Known rows, with every way that one mark hangs from another
U(N(T(S))): | -0.265 |  0.525 |  2.335 |  0.444 |  0.429 | -0.133 | -1.891 | -0.894 | -0.853 | -2.117 |  1.444 | -0.883 |  4.254 |  0.631 | -2.773 |  1.694 | -0.017 | -0.557 | -0.803 | -0.418 |
U(N(T(P S))): | -0.494 |  0.355 |  2.345 |  0.786 |  0.394 |  1.059 | -1.565 | -0.865 | -2.173 | -2.219 |  1.330 | -0.678 |  4.804 |  0.737 | -2.734 |  0.857 | -0.205 | -0.247 | -1.394 |  1.009 |
N(T(S(P(K(J)))) U): |  1.322 |  1.686 |  0.684 |  0.415 | -0.299 |  1.620 | -1.764 | -1.851 |  0.597 | -3.290 |  1.998 | -1.046 |  5.903 | -1.570 | -3.523 |  3.098 | -3.383 | -0.841 | -2.256 |  2.127 |
S(P(K(J)) T(N(U))): |  2.489 |  1.474 | -3.167 | -1.194 | -0.253 | -0.447 | -3.230 | -0.854 | -1.746 | -1.748 |  0.597 | -0.152 | -7.125 | -0.084 | -1.372 |  3.982 | -3.912 | -0.466 | -1.483 | -0.793 |
P(K T(S)): |  1.980 |  2.527 |  0.967 | -0.552 |  0.156 | -3.706 | -1.708 |  0.325 | -1.697 | -1.306 |  1.013 | -1.170 |  5.501 |  0.312 | -1.012 |  0.146 | -1.065 | -1.861 | -1.037 |  1.947 |
U(N(T(S(P(K(J)))))): |  0.008 |  0.905 |  1.588 |  0.105 |  0.277 | -0.128 | -2.629 | -1.520 | -0.589 | -2.690 |  1.415 | -0.660 |  3.529 | -0.638 | -2.155 |  2.400 | -1.930 | -0.355 | -1.143 | -0.201 |
T(N(U) P(K(J)) S): |  0.889 |  1.614 | -1.340 |  0.967 | -0.982 |  1.198 | -2.146 |  0.343 | -2.917 | -2.876 |  0.650 |  0.210 |  1.747 | -1.446 | -1.193 |  1.321 | -4.743 | -1.024 | -2.534 |  4.496 |
K(J P(S)): | -2.207 |  2.028 | -0.111 | -0.006 |  0.586 | -3.667 | -2.396 |  0.095 |  1.454 | -1.134 | -0.702 | -1.135 |  2.700 | -0.941 | -0.181 |  1.542 | -0.855 | -0.597 | -0.105 | -3.104 |
S(P(K(J)) T(N)): |  2.185 |  1.308 | -3.104 | -0.950 | -0.805 | -1.905 | -3.821 | -0.937 | -3.775 | -1.424 |  0.084 |  0.695 | -7.480 |  0.583 | -0.724 |  3.342 | -3.503 | -0.581 | -1.614 | -1.007 |
T(S): |  0.030 |  1.410 |  0.303 |  0.594 | -0.539 | -2.773 | -1.858 | -0.125 | -2.095 | -1.046 |  0.727 | -0.096 |  4.646 | -0.118 | -1.983 |  1.297 | -1.327 | -1.489 | -1.093 |  1.517 |
K(J P): | -2.847 |  1.724 | -0.663 |  1.188 | -0.105 | -2.151 | -2.697 | -0.671 | -0.840 | -0.674 | -0.411 | -0.294 |  2.452 | -0.826 | -0.277 |  1.501 | -1.376 | -0.279 | -0.850 | -4.373 |
T(N(U) P(K S)): |  1.454 |  1.130 | -1.496 | -0.965 |  0.392 |  3.646 | -1.260 |  1.590 | -0.936 | -2.908 |  0.789 | -0.502 | -3.301 |  0.539 | -1.403 |  0.794 | -2.449 | -0.624 | -0.694 |  3.270 |
P(K(J) S(T(N))): |  2.656 |  2.303 | -1.846 | -2.718 |  0.091 | -5.186 | -3.049 |  0.769 |  1.297 | -2.940 | -1.141 |  0.408 | -3.727 | -0.822 |  0.618 |  2.486 | -1.582 | -1.745 | -0.986 |  0.008 |
S(T(P)): |  1.198 |  1.180 | -1.181 | -0.706 | -0.012 | -1.912 | -1.596 | -0.186 | -3.038 | -0.836 | -0.428 |  0.470 | -1.149 |  1.262 | -1.196 |  1.078 |  0.219 | -0.808 | -2.052 | -0.252 |
N(U): | -0.333 |  1.116 | -0.313 | -0.343 |  0.982 |  2.347 | -0.541 |  0.024 |  2.386 | -1.515 |  1.320 | -0.797 | -0.036 | -0.265 | -2.565 |  2.199 | -0.726 | -0.482 | -0.099 | -0.793 |
N(T(S(P(K))) U): |  1.731 |  1.360 |  0.480 |  0.171 | -0.226 |  2.595 | -1.622 | -1.483 | -0.591 | -2.993 |  2.427 | -1.471 |  5.860 | -0.558 | -4.089 |  2.727 | -2.991 | -0.865 | -1.986 |  2.244 |
N(T): | -0.161 |  0.722 |  1.366 |  0.703 | -0.611 |  1.386 | -1.470 | -1.034 | -1.435 | -2.182 |  0.970 |  0.671 |  2.234 |  1.380 | -2.621 |  1.311 |  0.613 | -0.753 | -1.588 | -0.821 |
N(T(P(K(J)) S) U): |  1.247 |  1.845 |  0.807 |  0.476 | -0.440 |  2.286 | -1.219 | -1.107 | -0.127 | -3.835 |  1.304 | -0.491 |  8.279 | -1.848 | -2.629 |  1.591 | -2.725 | -1.050 | -3.227 |  3.398 |
P(K(J) S(T)): |  2.618 |  2.681 | -1.467 | -3.326 |  0.585 | -5.728 | -2.533 |  0.433 |  2.948 | -2.893 | -1.231 |  0.138 | -0.522 | -1.709 |  0.671 |  2.311 | -1.025 | -1.805 | -0.926 | -0.436 |
P(K(J) S T(N)): |  1.593 |  2.533 |  1.010 | -1.222 |  0.723 | -4.272 | -1.934 |  1.226 |  1.726 | -2.425 | -0.051 | -0.689 | -1.825 |  0.369 |  0.325 |  0.965 | -0.558 | -1.469 |  0.166 |  1.668 |
S(P): | -0.642 |  0.496 | -0.622 |  0.300 |  0.100 |  1.412 | -1.711 | -0.869 | -2.399 | -0.389 |  1.446 | -0.025 | -2.762 |  1.061 | -2.470 |  1.997 | -1.677 |  0.035 | -0.029 | -0.578 |

Rows
|  1.116 |  1.703 |  2.010 | -0.478 |  1.684 | -1.736 | -0.297 |  1.454 |  2.257 | -1.159 |  1.071 | -2.394 | -2.213 |  2.268 | -2.318 |  1.171 |  0.962 | -0.952 |  1.098 |  2.097 |
P(S T(N(U)))
|  0.926 |  1.648 |  1.725 |  1.370 |  0.293 | -1.942 | -1.029 |  0.437 | -1.466 | -0.660 |  1.622 | -1.881 |  1.468 |  1.716 | -2.765 |  1.203 | -0.724 | -1.173 | -0.377 |  2.733 |
P(T(N(U) S))
|  0.896 |  1.406 |  0.825 |  0.808 | -1.219 | -0.709 | -2.669 | -1.878 | -2.453 | -2.688 |  1.223 |  0.251 |  5.435 | -0.497 | -2.467 |  2.131 | -2.680 | -1.081 | -2.449 |  1.685 |
N(T(S(P(K(J)))))
| -1.379 |  2.345 |  1.038 |  0.713 |  1.156 | -3.525 | -1.773 |  0.484 |  1.634 | -0.851 |  0.041 | -2.681 |  1.060 |  0.451 | -0.861 |  1.474 | -0.539 | -0.428 |  0.340 | -1.689 |
K(J P(S T(N(U))))
|  0.314 |  1.656 | -1.487 | -0.937 |  0.763 | -2.031 | -2.387 |  0.768 | -1.091 | -0.689 | -0.022 | -2.535 | -0.901 |  1.436 | -1.742 |  1.931 | -0.530 | -0.727 | -0.078 | -2.816 |
K(P(S(T(N(U)))))
|  2.665 |  1.385 | -2.804 | -1.946 | -0.038 | -1.446 | -3.005 | -0.895 | -3.249 | -0.978 |  0.543 | -0.144 | -3.665 |  0.741 | -1.381 |  2.679 | -2.373 | -0.700 | -1.353 | -1.346 |
S(P(K) T)
|  2.075 |  1.749 | -2.603 | -1.714 | -0.162 | -2.758 | -3.185 | -1.419 | -1.732 | -1.393 |  0.054 |  0.318 | -3.662 | -0.571 | -0.643 |  3.214 | -2.753 | -0.708 | -1.629 | -1.475 |
S(P(K(J)) T)
| -0.546 |  2.212 | -1.236 | -0.462 |  0.634 | -4.159 | -2.654 |  0.129 |  1.200 | -1.282 | -0.830 | -1.785 | -0.464 | -0.489 | -0.566 |  2.719 | -1.295 | -0.690 | -0.555 | -3.019 |
K(J P(S(T(N(U)))))
| -0.700 |  0.674 |  1.517 |  0.001 |  0.545 |  1.963 | -1.766 | -0.961 | -0.195 | -3.052 |  0.769 |  0.166 |  1.864 | -0.199 | -1.244 |  1.106 | -0.483 |  0.042 | -1.426 | -0.913 |
U(N(T(P(K(J)))))
|  0.779 |  1.618 | -0.316 |  0.202 |  0.444 |  0.844 | -1.958 | -0.561 | -0.854 | -1.332 |  1.606 | -0.911 | -3.535 |  0.510 | -1.589 |  2.249 | -3.011 | -0.161 | -0.273 |  0.646 |
S(P(K(J) T(N(U))))
|  0.271 |  0.516 | -0.657 |  1.757 | -1.317 | -0.356 | -2.886 | -0.285 | -5.833 | -0.668 |  1.436 | -0.076 | -2.077 |  1.545 | -2.828 |  2.080 | -3.565 | -0.725 | -0.853 |  2.673 |
T(N S(P))
|  1.126 |  1.340 | -1.547 |  0.759 | -0.770 |  0.717 | -2.820 | -0.388 | -2.261 | -2.092 |  1.649 | -0.612 | -1.031 | -0.828 | -2.426 |  3.158 | -5.266 | -0.823 | -1.178 |  2.941 |
T(N(U) S(P(K(J))))
|  0.690 |  1.095 |  1.535 | -0.184 |  0.784 |  3.748 |  0.009 | -0.270 |  1.650 | -3.246 |  1.339 | -1.131 |  3.719 |  0.346 | -3.490 |  1.272 |  0.075 | -0.428 | -1.445 |  2.394 |
N(T(P(S)) U)
| -0.992 |  1.990 |  0.994 |  1.376 |  0.254 | -3.470 | -2.014 |  0.028 | -3.598 |  0.566 |  0.795 | -2.667 |  6.559 |  1.612 | -1.806 |  0.066 | -0.251 | -0.876 | -0.612 | -1.508 |
K(P(T(S)))
|  1.803 |  1.035 | -1.863 | -0.668 | -0.061 | -1.077 | -2.110 |  0.176 | -1.426 | -1.079 |  0.256 | -0.208 | -5.571 |  1.599 | -1.976 |  2.948 | -0.691 | -0.891 | -1.037 | -1.255 |
S(T(N(U)))
|  1.603 |  1.433 |  0.685 | -1.049 |  0.636 |  4.339 | -0.428 | -0.051 |  1.435 | -3.888 |  1.380 | -1.023 |  4.241 | -0.242 | -2.791 |  1.140 | -0.852 | -0.697 | -1.803 |  2.401 |
N(T(P(K S)) U)
|  1.411 |  2.512 |  0.687 |  0.601 | -0.603 | -4.510 | -2.651 |  0.133 | -1.901 | -1.869 |  0.398 | -0.198 |  1.910 | -0.126 | -0.120 |  0.959 | -2.283 | -1.689 | -1.392 |  2.179 |
P(K(J) T(N S))
| -1.198 |  1.444 |  0.236 |  1.437 |  0.565 |  0.240 | -1.825 |  0.407 | -2.812 |  0.213 |  1.154 | -2.603 |  0.339 |  2.558 | -2.038 |  0.700 | -0.289 | -0.171 |  0.041 | -2.678 |
K(P(T(N(U))))
|  0.316 |  0.948 |  1.671 |  1.575 | -1.166 |  0.656 | -1.420 | -1.080 | -4.209 | -2.325 |  0.987 |  0.375 |  7.163 |  0.723 | -2.857 |  0.268 | -0.698 | -1.019 | -2.907 |  3.157 |
N(T(P S))
|  0.528 |  0.981 | -0.451 |  1.234 | -0.599 |  0.125 | -1.971 |  0.379 | -2.002 | -1.523 |  1.343 | -0.696 |  0.279 |  0.473 | -2.874 |  2.298 | -2.728 | -1.169 | -0.884 |  2.500 |
T(N(U) S)
|  3.632 |  1.978 | -2.197 | -3.247 |  0.661 | -2.265 | -2.349 |  1.350 |  1.097 | -2.750 | -0.115 | -0.888 | -3.648 |  0.319 | -0.786 |  2.413 | -1.333 | -1.645 | -0.470 |  0.427 |
P(K S(T(N(U))))
|  1.289 |  0.755 | -1.716 |  0.076 | -0.709 | -1.016 | -2.242 |  0.148 | -5.061 | -0.858 | -0.419 |  0.786 | -4.990 |  2.297 | -1.251 |  1.226 | -0.319 | -0.677 | -2.035 |  0.232 |
S(T(N P))
|  0.851 |  1.533 |  2.161 | -0.205 |  1.091 | -3.263 | -0.857 |  1.468 |  0.265 | -0.905 |  0.612 | -1.504 | -2.627 |  2.895 | -1.660 |  0.489 |  1.429 | -1.099 |  0.955 |  1.900 |
P(S T(N))
|  1.877 |  2.745 |  0.914 | -1.467 |  1.329 | -2.810 | -1.354 |  1.235 |  3.702 | -2.750 |  0.432 | -1.605 | -1.517 | -0.246 | -0.336 |  1.511 | -1.018 | -1.319 |  0.328 |  1.799 |
P(K(J) S T(N(U)))
|  2.590 |  2.245 |  0.653 | -1.819 |  1.456 | -1.121 | -1.109 |  1.817 |  1.904 | -2.308 |  1.126 | -2.237 | -1.726 |  1.289 | -1.283 |  0.928 | -0.511 | -1.345 |  0.663 |  2.139 |
P(K S T(N(U)))
|  0.529 |  1.506 | -0.265 |  0.437 | -0.049 | -0.379 | -2.450 | -0.609 | -2.382 | -1.025 |  1.271 | -0.213 | -4.046 |  1.016 | -1.031 |  1.710 | -2.652 | -0.265 | -0.418 |  0.466 |
S(P(K(J) T(N)))
|  2.881 |  2.429 | -1.962 | -2.956 |  0.497 | -3.866 | -2.596 |  0.789 |  2.987 | -3.247 | -0.824 | -0.277 | -3.406 | -1.399 |  0.106 |  2.966 | -1.915 | -1.624 | -0.832 |  0.121 |
P(K(J) S(T(N(U))))
|  2.254 |  2.532 |  1.312 | -2.351 |  1.495 | -3.454 | -1.068 |  1.302 |  1.913 | -1.828 |  0.532 | -1.732 |  1.870 |  0.844 | -0.571 |  0.137 |  0.722 | -1.640 |  0.481 |  1.337 |
P(K S T)
|  1.608 |  1.097 | -1.713 |  0.580 | -0.705 |  1.777 | -2.779 | -0.106 | -3.519 | -1.773 |  2.078 | -1.053 | -1.297 |  0.152 | -2.975 |  2.769 | -5.047 | -0.833 | -0.937 |  3.005 |
T(N(U) S(P(K)))
|  0.274 |  1.258 |  1.412 |  0.945 |  0.762 |  0.137 | -0.723 |  0.544 | -0.505 | -0.575 |  1.504 | -1.369 | -2.716 |  2.405 | -2.351 |  1.162 |  0.270 | -0.549 |  0.169 |  0.461 |
P(T(N(U)))
|  1.757 |  1.427 | -2.447 | -0.625 | -0.937 | -1.735 | -2.837 |  0.087 | -4.115 | -1.901 | -0.796 |  1.363 | -4.509 |  0.738 |  0.031 |  1.443 | -1.747 | -0.921 | -2.537 |  0.098 |
S(T(N P(K(J))))
|  0.236 |  0.844 |  1.746 |  0.198 | -0.142 |  1.513 | -0.924 | -0.346 | -1.437 | -2.687 |  0.684 |  0.209 |  3.224 |  1.349 | -2.489 |  0.271 |  0.825 | -0.621 | -1.745 |  1.989 |
N(T(P(S)))
